Each row comes from the steps of one path. Every step used is in the known rows, and no mark comes twice. Write the path behind each row, first mark first.
Known rows:
C M T B Q: [  9.3  21.2  -5.7  37.9   0.2  21.0  23.7 -39.1  23.7  29.2   7.5   6.7
  44.2 -45.6  15.1 -19.5  10.4 -21.6   0.3  14.9 -21.0]
W B Q X V: [ 16.3   5.7   4.8  25.9  -2.1  24.7   8.4 -19.7  10.3  20.8  14.7 -13.6
  35.1 -43.0  31.8 -10.9  21.2 -27.1  -9.8  16.1  -7.7]
W B T: [ 12.0   0.2   5.8  28.1  29.5  16.4 -22.0 -40.0  25.2  15.1   9.8   9.8
  34.0 -37.4  -1.2  -1.7  -6.2 -21.5 -16.6  14.1 -10.4]
X W B: [  3.7  -2.6  15.3  21.3  41.3  10.4   0.9 -36.5  14.3  22.6  10.1 -10.7
  43.0 -25.6  -6.9  14.2 -12.5 -31.3 -15.7  18.8 -21.8]
M T B Q: [ 20.9  16.6 -16.2  34.1   7.9  25.9   2.3 -50.2  25.9  32.0   8.8   5.1
  39.7 -52.4   1.2 -15.7   7.4 -18.8  -0.3  16.8 -10.9]
X Q: [ 17.4  -3.3 -10.1  20.5  37.3  16.6   5.7 -30.9   1.5  17.8   9.6  18.0
  31.0 -40.0 -18.2  14.0  -2.7 -23.3 -13.9  18.6 -34.0]
V M T B Q X W: [ 17.4  21.6   4.3  30.4   2.1  21.4  28.8 -30.1  34.8  34.6   6.9  -7.0
  53.0 -53.5  -3.6 -31.0   5.8 -30.6 -21.1  17.4 -13.0]
V M T B Q X: [ 20.9  19.6  -0.8  39.1  -8.9  26.9  15.1 -24.8  36.9  30.8  -2.9  -5.0
  39.0 -55.4   7.3 -37.9  13.5 -22.2 -10.7  13.9 -13.8]
C M T B V: [ 14.5  18.2 -19.8  39.7  16.8   9.5  27.4 -37.3  19.7  18.9 -17.5  33.3
  49.5 -43.4  -0.1 -19.0 -10.0 -11.6  -6.6   6.2 -29.7]
Q X V: [ 10.2   2.4  -4.6  18.3  13.5  26.1   8.7 -19.3  -2.6   4.5  -0.4   3.9
  38.0 -44.7   6.1 -10.4  11.8 -35.7  -5.5  10.8 -20.5]
V M T B: [ 11.4  15.0   4.8  46.6  21.6  14.5   9.1 -41.2  32.8  20.8 -27.3  -3.4
  40.2 -51.0 -13.5 -26.8  -0.1 -21.8  -6.2  17.0 -26.7]
W B Q X: [ 17.6  -0.2   4.1  23.1   0.3  27.9  -5.8 -13.9  21.6  29.5  24.5 -12.4
  27.5 -32.3  24.9  -4.7   8.9 -23.3  -9.8  13.6  -9.0]
A B: [ 17.3   4.8  -2.4  21.1  19.5  14.8   0.6 -25.1  17.9  16.4   1.9 -20.3
  30.7 -41.3   3.6   1.0   4.0 -26.9  -9.3   5.8 -26.8]
M V: [ 30.5   8.0 -16.2  29.5  32.6  18.8  -0.9 -26.8  -1.2  22.5 -18.2  -3.0
  29.7 -40.5  -6.6   7.0 -10.4 -24.2  -0.2  17.9 -35.7]
Q X C M T B: [-10.2  19.9 -18.2  30.4   7.4  24.9  19.3 -23.5  20.4  10.1 -10.2  31.9
  52.7 -54.7  16.9 -35.1  15.9 -32.6   4.4   9.9 -42.0]
A X V: [ -2.7   4.4  -2.9  31.8  12.1  28.3   7.0 -10.1   0.0   7.9 -14.0 -13.6
  26.1 -43.1  -5.5 -11.9   6.2 -25.1   5.0   7.8 -25.0]
T B: [  4.6  11.6 -10.1  27.2  27.9  20.5   1.0 -39.5  11.6  19.5  -3.1  -1.0
  36.9 -51.0  -6.4   0.8  -1.5 -22.6  -6.9  17.5 -21.2]
A B V M T: [ 42.8  13.2  -8.5  44.0  12.9   2.0  19.3 -20.2  36.4  19.5 -30.3  -3.9
  35.2 -42.3  -7.3 -26.6  -5.9 -15.2 -16.8  -7.5 -26.6]
W B V: [ 25.6  -0.1 -11.1  33.1  30.2  11.0  -1.0 -23.9  13.9  21.9  -7.6   9.3
  30.2 -29.5  -0.4   7.0 -16.3 -11.8 -13.5   4.3 -17.3]
C M: [  0.7   4.2   3.5  28.2  21.2  18.4  17.5 -14.3   2.4  13.5   0.4   3.7
  33.3 -26.7   2.6   3.5  -2.0 -32.8  -2.2   7.1 -30.7]
W B Q X V M: [ 18.7  11.9  18.8  39.4  -4.9  18.9  23.0  -3.4  17.9  21.5  -4.0 -29.1
  32.2 -44.6  27.1 -22.1  22.4 -29.7 -18.0  13.2  -8.9]
X C: [  8.1   8.9 -27.0  26.7  34.7  29.0  -0.6 -16.2  -1.2  11.3  -3.1  14.8
  31.2 -46.5 -10.2   3.5   5.1 -38.4   3.3  -0.4 -27.0]

Which path is each row?
[ 32.6  19.0   7.3  35.9 -19.2  16.4  28.3 -17.2  31.6  18.6  -7.5 -27.5
  40.2 -55.6  25.3 -44.8  30.8 -31.2 -13.4   5.5 -16.9]  A B Q X V M T
[  3.5  30.5 -25.3  40.3   6.0  25.8  28.0 -29.3  16.9  25.0   2.4  20.9
  47.1 -58.0  16.2 -23.4  21.1 -29.7   6.1   6.1 -27.7]  X C M T B Q
[ 18.3  19.3 -15.4  27.5  -7.0  28.8  15.1 -45.6  18.1  20.8   5.9   7.2
  49.0 -63.8  19.1 -33.5  24.0 -24.7  -4.3  19.9  -9.9]  M T B Q X V
[ 22.8  22.5 -16.1  44.0  24.9   9.4  26.2 -16.1  16.8  22.9 -27.3   3.8
  35.2 -55.1 -15.0 -10.4 -11.0 -13.6 -22.9   2.6 -16.6]  T B V M
[  9.6  17.5  -9.7  10.1   8.5  28.4  20.3 -28.8  13.3  32.8  32.8  -3.3
  50.0 -53.8   4.3  -3.8   4.9 -32.1 -22.0  17.6  -6.9]  T B Q X W
[ 18.0  13.0  -5.4  33.5  24.9  13.5  21.0 -15.1  -3.3  19.9 -19.0  -1.0
  35.5 -33.3   7.0   3.5  -8.0 -26.6   0.6  16.1 -45.5]  C M V
[ 28.1  13.6 -30.0  36.0  24.6  15.3   5.6 -49.3  22.5  21.2 -16.5  32.3
  44.3 -50.6 -13.7 -14.9 -13.9  -8.6  -6.1   7.7 -19.3]  M T B V
[  4.7  23.6  -4.1  32.0 -15.7  22.9  36.4 -33.3  15.9  18.0   5.2  11.3
  54.3 -56.2  33.0 -37.9  27.0 -26.9  -2.8  18.9 -20.2]  C M T B Q X V
[ 21.7  28.9  -1.5  50.0   4.2  17.2  30.5 -42.2  22.6  23.8 -18.9 -11.9
  44.0 -65.1   3.9 -34.1  20.9 -25.2  -8.2  16.6 -12.1]  X V M T B Q
[ 24.1   3.7 -12.7  16.9  -1.4  36.2   2.8  -9.1   9.0  26.0  26.4  -0.2
  26.9 -38.8  10.3  -4.0   9.2 -30.2  -7.4   5.3  -7.4]  B Q X
[ 27.4   3.0  10.3  35.5  20.1   5.0  18.3 -20.1  36.4  24.3 -15.7  10.4
  49.9 -29.2  -9.4 -24.4 -18.8 -21.7 -26.1   6.6 -22.8]  Q X W B V M T
[ -5.4  29.0 -25.3  26.2  -5.4  31.8  33.1  -1.2   7.3  21.9  15.7  12.8
  42.5 -60.7  30.2 -19.2  26.5 -32.9  -4.9   3.7 -24.0]  T B Q X C M
[ 12.3  38.4 -34.4  32.0  -1.6  27.9  36.6  -3.4   1.7  29.1  -4.6   8.2
  44.5 -67.1  33.7 -18.9  20.0 -27.7  -2.3  12.5 -38.9]  T B Q X C M V
[  2.1  -5.9  16.0  12.4  26.8  16.5  -0.3 -25.9  17.9  20.8  16.9  -6.6
  45.2 -26.5   3.5   2.9  -8.4 -33.0 -18.7  20.0 -22.5]  Q X W B
[  7.6  18.2   6.3  40.4   5.6  17.0  21.8 -34.9  25.1  10.2 -31.0  -0.7
  49.9 -61.9   4.3 -45.4  15.7 -27.8  -9.5  20.0 -26.5]  Q X V M T B
[ 20.8   9.4  -6.2  18.7  18.6  14.8  -9.3 -33.5  25.9  12.1  13.6   0.3
  36.5 -50.4  -0.9  -8.7   2.6 -26.0 -20.9   4.2 -14.8]  A B T
[ 14.1  27.9  -0.6  36.0  -7.4  23.6  35.7 -12.5  12.6  21.8  -6.0 -19.9
  39.8 -67.9  16.9 -29.2  26.6 -29.2 -19.9  14.7  -6.7]  T B Q X V M
[-11.8  29.2 -23.1  45.9 -10.3  34.2  25.1  -9.5  23.4  25.5  -4.0   7.1
  37.5 -56.5  15.3 -36.2  19.4 -20.5  12.8   2.6 -32.9]  A X C M T B Q
[ 19.2   5.6  -6.4   7.9   8.8  30.8  15.7 -15.1   6.5  29.1  37.1  -1.2
  40.9 -36.4  -1.3   3.4   1.4 -39.8 -18.3   8.3  -6.9]  B Q X W
[  0.7   3.8  11.4  27.9   9.0  25.9   5.8 -10.7  21.5  36.4  21.9 -32.7
  29.9 -28.6   1.8   1.1  -4.4 -21.9 -10.1  13.0 -14.3]  A X W B Q
[ 15.5   4.7   8.3  22.3  25.0  17.3   8.7 -31.0  15.4  35.4  27.3 -17.7
  40.1 -29.2   2.8  14.2  -3.7 -30.4 -17.6  16.0  -7.9]  X W B Q
[  7.1  24.4 -37.7  34.6   7.0  19.7  30.0 -17.3  17.1  11.3 -15.5  51.1
  54.1 -57.2  11.7 -34.1   3.5 -20.8  -3.7  -2.6 -36.2]  Q X C M T B V
